Each row comes from the steps of one path. Every step used is in the known rows, and no mark comes twice. Write the path behind each row, first mark first.
Known rows:
M -> W -> A: [ 0.41  0.38  0.09 -0.13 -0.14 -0.33 -0.12  0.04  0.38  0.13  0.13 -0.14
  0.00  0.24  0.47 -0.02  0.27  0.44 -0.26 -0.01]
Y -> J -> A -> W -> C -> M: [ 0.09  0.07  0.12 -0.34 -0.43 -0.34 -0.42  0.23  0.15 -0.02 -0.50 -0.02
 -0.09  0.13  0.10 -0.40  0.13  0.45 -0.03 -0.04]
A -> W -> M: [ 0.49  0.22  0.07 -0.24 -0.33 -0.22 -0.26 -0.23  0.18  0.11 -0.08  0.09
  0.06  0.08  0.39 -0.04  0.33  0.36 -0.29 -0.16]
C -> M -> W -> J -> Y: [-0.04  0.23  0.01 -0.10 -0.25 -0.26 -0.35  0.35  0.38  0.09 -0.19  0.11
  0.04  0.17  0.44 -0.51 -0.04  0.57 -0.16  0.17]
C -> M: [ 0.52  0.07  0.12 -0.17 -0.40 -0.21 -0.15  0.05  0.11  0.16 -0.04 -0.12
  0.14  0.23  0.30 -0.31  0.16  0.39 -0.27 -0.14]
Y -> J -> A -> W -> M -> C: [ 0.17  0.43  0.04 -0.46 -0.54 -0.46 -0.54  0.18  0.26  0.07 -0.23  0.33
 -0.12  0.11  0.37  0.09  0.33  0.53 -0.13  0.05]
A -> W: [ 0.68  0.23  0.04 -0.23 -0.40 -0.23 -0.04 -0.29  0.07  0.09 -0.10 -0.06
  0.26  0.10  0.27  0.06  0.45  0.29 -0.27 -0.32]
C -> M -> W -> J -> A: [-0.06  0.24  0.02 -0.20 -0.26 -0.24 -0.42  0.34  0.30  0.07 -0.26 -0.03
  0.01  0.16  0.39 -0.52  0.05  0.74 -0.12  0.25]
C -> M -> W: [ 0.35  0.21  0.03 -0.20 -0.24 -0.23 -0.28  0.17  0.19  0.13  0.05  0.02
  0.15  0.14  0.37 -0.33  0.15  0.56 -0.26 -0.03]
J -> A -> W -> M -> C: [ 0.26  0.33  0.01 -0.40 -0.44 -0.37 -0.46 -0.01  0.31  0.05 -0.24  0.25
  0.02  0.12  0.28 -0.01  0.31  0.48 -0.14 -0.03]
A -> W -> C: [ 0.49  0.08  0.11 -0.25 -0.29 -0.28 -0.20 -0.18  0.18  0.07 -0.26 -0.11
  0.18  0.21  0.25 -0.08  0.33  0.30 -0.17 -0.38]
Y -> J -> A -> W -> C: [ 0.28  0.17  0.08 -0.34 -0.46 -0.37 -0.25  0.10  0.13 -0.04 -0.42 -0.10
  0.02  0.22  0.19 -0.09  0.33  0.39 -0.06 -0.12]
T -> Y -> J -> A -> W: [ 0.30  0.49  0.08 -0.36 -0.56 -0.31 -0.28 -0.10  0.00  0.14 -0.22 -0.01
 -0.11  0.04  0.31  0.11  0.43  0.22 -0.16 -0.12]
W -> C: [ 0.52  0.00  0.14 -0.18 -0.30 -0.28 -0.12  0.00  0.23  0.13 -0.09 -0.25
  0.16  0.42  0.40 -0.16  0.21  0.32 -0.17 -0.32]
T -> J: [ 0.56  0.34  0.23 -0.19 -0.42 -0.30 -0.10 -0.08  0.05  0.13  0.18 -0.21
  0.11  0.28  0.56  0.09  0.28  0.15 -0.34 -0.26]
C -> M -> W -> A: [ 0.22  0.27  0.14 -0.12 -0.12 -0.30 -0.29  0.18  0.38  0.13  0.03 -0.10
 -0.09  0.15  0.36 -0.30  0.11  0.50 -0.22  0.08]
T -> J -> W -> M -> C: [ 0.05  0.49  0.20 -0.30 -0.22 -0.38 -0.60 -0.04  0.35  0.24  0.10  0.27
 -0.07  0.20  0.73 -0.04  0.13  0.52 -0.14  0.09]
M -> W -> C: [ 0.32  0.15  0.04 -0.21 -0.12 -0.31 -0.23  0.11  0.30  0.10 -0.02 -0.11
  0.16  0.34  0.47 -0.18  0.20  0.50 -0.15 -0.19]
M -> C: [ 0.62  0.30  0.07 -0.29 -0.43 -0.41 -0.16  0.01  0.24  0.19  0.10  0.07
  0.22  0.33  0.44  0.11  0.34  0.40 -0.20 -0.24]
A -> W -> M -> C: [ 0.38  0.33  0.05 -0.38 -0.35 -0.38 -0.46 -0.12  0.31  0.16 -0.08  0.33
  0.03  0.09  0.41  0.08  0.32  0.42 -0.22 -0.17]
Y -> J: [ 0.61  0.26  0.12 -0.21 -0.49 -0.35 -0.03  0.08  0.06  0.17  0.07 -0.09
  0.07  0.30  0.50  0.09  0.36  0.40 -0.30 -0.15]
Y -> J -> A -> W: [ 0.47  0.35  0.02 -0.33 -0.57 -0.31 -0.12  0.00  0.03  0.01 -0.26 -0.03
  0.08  0.11  0.21  0.08  0.48  0.38 -0.19 -0.05]

Write each row's path:
[ 0.29  0.39  0.18 -0.10 -0.25 -0.33 -0.15 -0.01  0.32  0.20 -0.02 -0.07
 -0.12  0.27  0.51 -0.02  0.28  0.58 -0.14  0.22] => Y -> J -> W -> A
[-0.09  0.20  0.19 -0.38 -0.43 -0.33 -0.59  0.11  0.14  0.13 -0.49 -0.01
 -0.31  0.06  0.19 -0.32  0.12  0.25 -0.02 -0.10] => T -> Y -> J -> A -> W -> C -> M
[ 0.04  0.14  0.23 -0.30 -0.37 -0.29 -0.52  0.08  0.13 -0.06 -0.43 -0.15
 -0.07  0.10  0.13 -0.38  0.06  0.20 -0.05 -0.15] => T -> J -> A -> W -> C -> M
[ 0.41  0.25  0.10 -0.30 -0.38 -0.37 -0.38  0.06  0.34  0.24  0.09  0.19
  0.03  0.29  0.60  0.00  0.21  0.48 -0.24 -0.13] => W -> M -> C
[ 0.10  0.52  0.23 -0.17 -0.23 -0.32 -0.29 -0.12  0.29  0.34  0.00 -0.05
 -0.31  0.19  0.62  0.02  0.29  0.41 -0.13  0.16] => T -> Y -> J -> W -> A
[ 0.20  0.32  0.07 -0.26 -0.22 -0.32 -0.49 -0.04  0.44  0.27 -0.01  0.31
  0.06  0.25  0.60 -0.13  0.21  0.73 -0.10  0.12] => J -> W -> M -> C
[ 0.33 -0.10  0.19 -0.16 -0.29 -0.27 -0.29  0.14  0.22  0.14 -0.19 -0.17
  0.08  0.33  0.29 -0.44  0.04  0.40 -0.12 -0.20] => W -> C -> M
[ 0.38  0.29  0.15 -0.07 -0.17 -0.22 -0.12 -0.18  0.37  0.17 -0.04 -0.17
  0.03  0.27  0.42 -0.10  0.31  0.53 -0.13  0.13] => J -> W -> A
[ 0.31 -0.03  0.13 -0.25 -0.30 -0.25 -0.37 -0.04  0.20  0.05 -0.36 -0.05
  0.08  0.13  0.12 -0.38  0.15  0.35 -0.12 -0.29] => A -> W -> C -> M
[ 0.39  0.34  0.08 -0.17 -0.32 -0.27 -0.14 -0.01  0.14  0.20 -0.02  0.03
  0.11  0.25  0.52 -0.04  0.36  0.63 -0.16  0.10] => Y -> J -> W
[ 0.09  0.32  0.15 -0.39 -0.45 -0.35 -0.40 -0.01  0.13  0.11 -0.38 -0.06
 -0.20  0.14  0.32 -0.01  0.31  0.19 -0.04 -0.21] => T -> Y -> J -> A -> W -> C
[ 0.44  0.24  0.07 -0.18 -0.38 -0.23 -0.18 -0.21  0.16  0.11 -0.21 -0.01
  0.17  0.13  0.41  0.00  0.37  0.44 -0.25 -0.17] => A -> W -> J
[-0.16  0.22  0.22 -0.24 -0.22 -0.29 -0.59  0.10  0.23  0.34 -0.25  0.06
 -0.26  0.20  0.51 -0.42  0.01  0.50  0.02  0.04] => T -> Y -> J -> W -> C -> M
[ 0.27  0.31  0.06 -0.34 -0.51 -0.31 -0.34  0.07  0.12  0.04 -0.23  0.10
 -0.11  0.08  0.35 -0.04  0.32  0.49 -0.20  0.06] => Y -> J -> A -> W -> M
[ 0.44  0.33  0.17 -0.17 -0.46 -0.33 -0.06  0.01  0.14  0.07  0.06 -0.17
  0.11  0.31  0.46 -0.02  0.20  0.03 -0.28 -0.15] => T -> J -> Y
[ 0.11 -0.04  0.14 -0.12 -0.14 -0.20 -0.40  0.04  0.31  0.15 -0.30 -0.05
  0.09  0.28  0.31 -0.57  0.03  0.63  0.02  0.03] => J -> W -> C -> M
[ 0.14  0.34 -0.01 -0.12 -0.26 -0.29 -0.19  0.21  0.36  0.09 -0.10  0.02
  0.13  0.28  0.54 -0.22  0.15  0.52 -0.20  0.08] => M -> W -> J -> Y
[ 0.37  0.09  0.05 -0.27 -0.38 -0.24 -0.22 -0.09  0.21 -0.03 -0.42 -0.19
  0.17  0.23  0.09 -0.17  0.31  0.35 -0.05 -0.21] => J -> A -> W -> C
[ 0.13  0.35 -0.01 -0.21 -0.29 -0.25 -0.23  0.19  0.31  0.06 -0.16 -0.11
  0.10  0.24  0.49 -0.21  0.23  0.69 -0.15  0.18] => M -> W -> J -> A
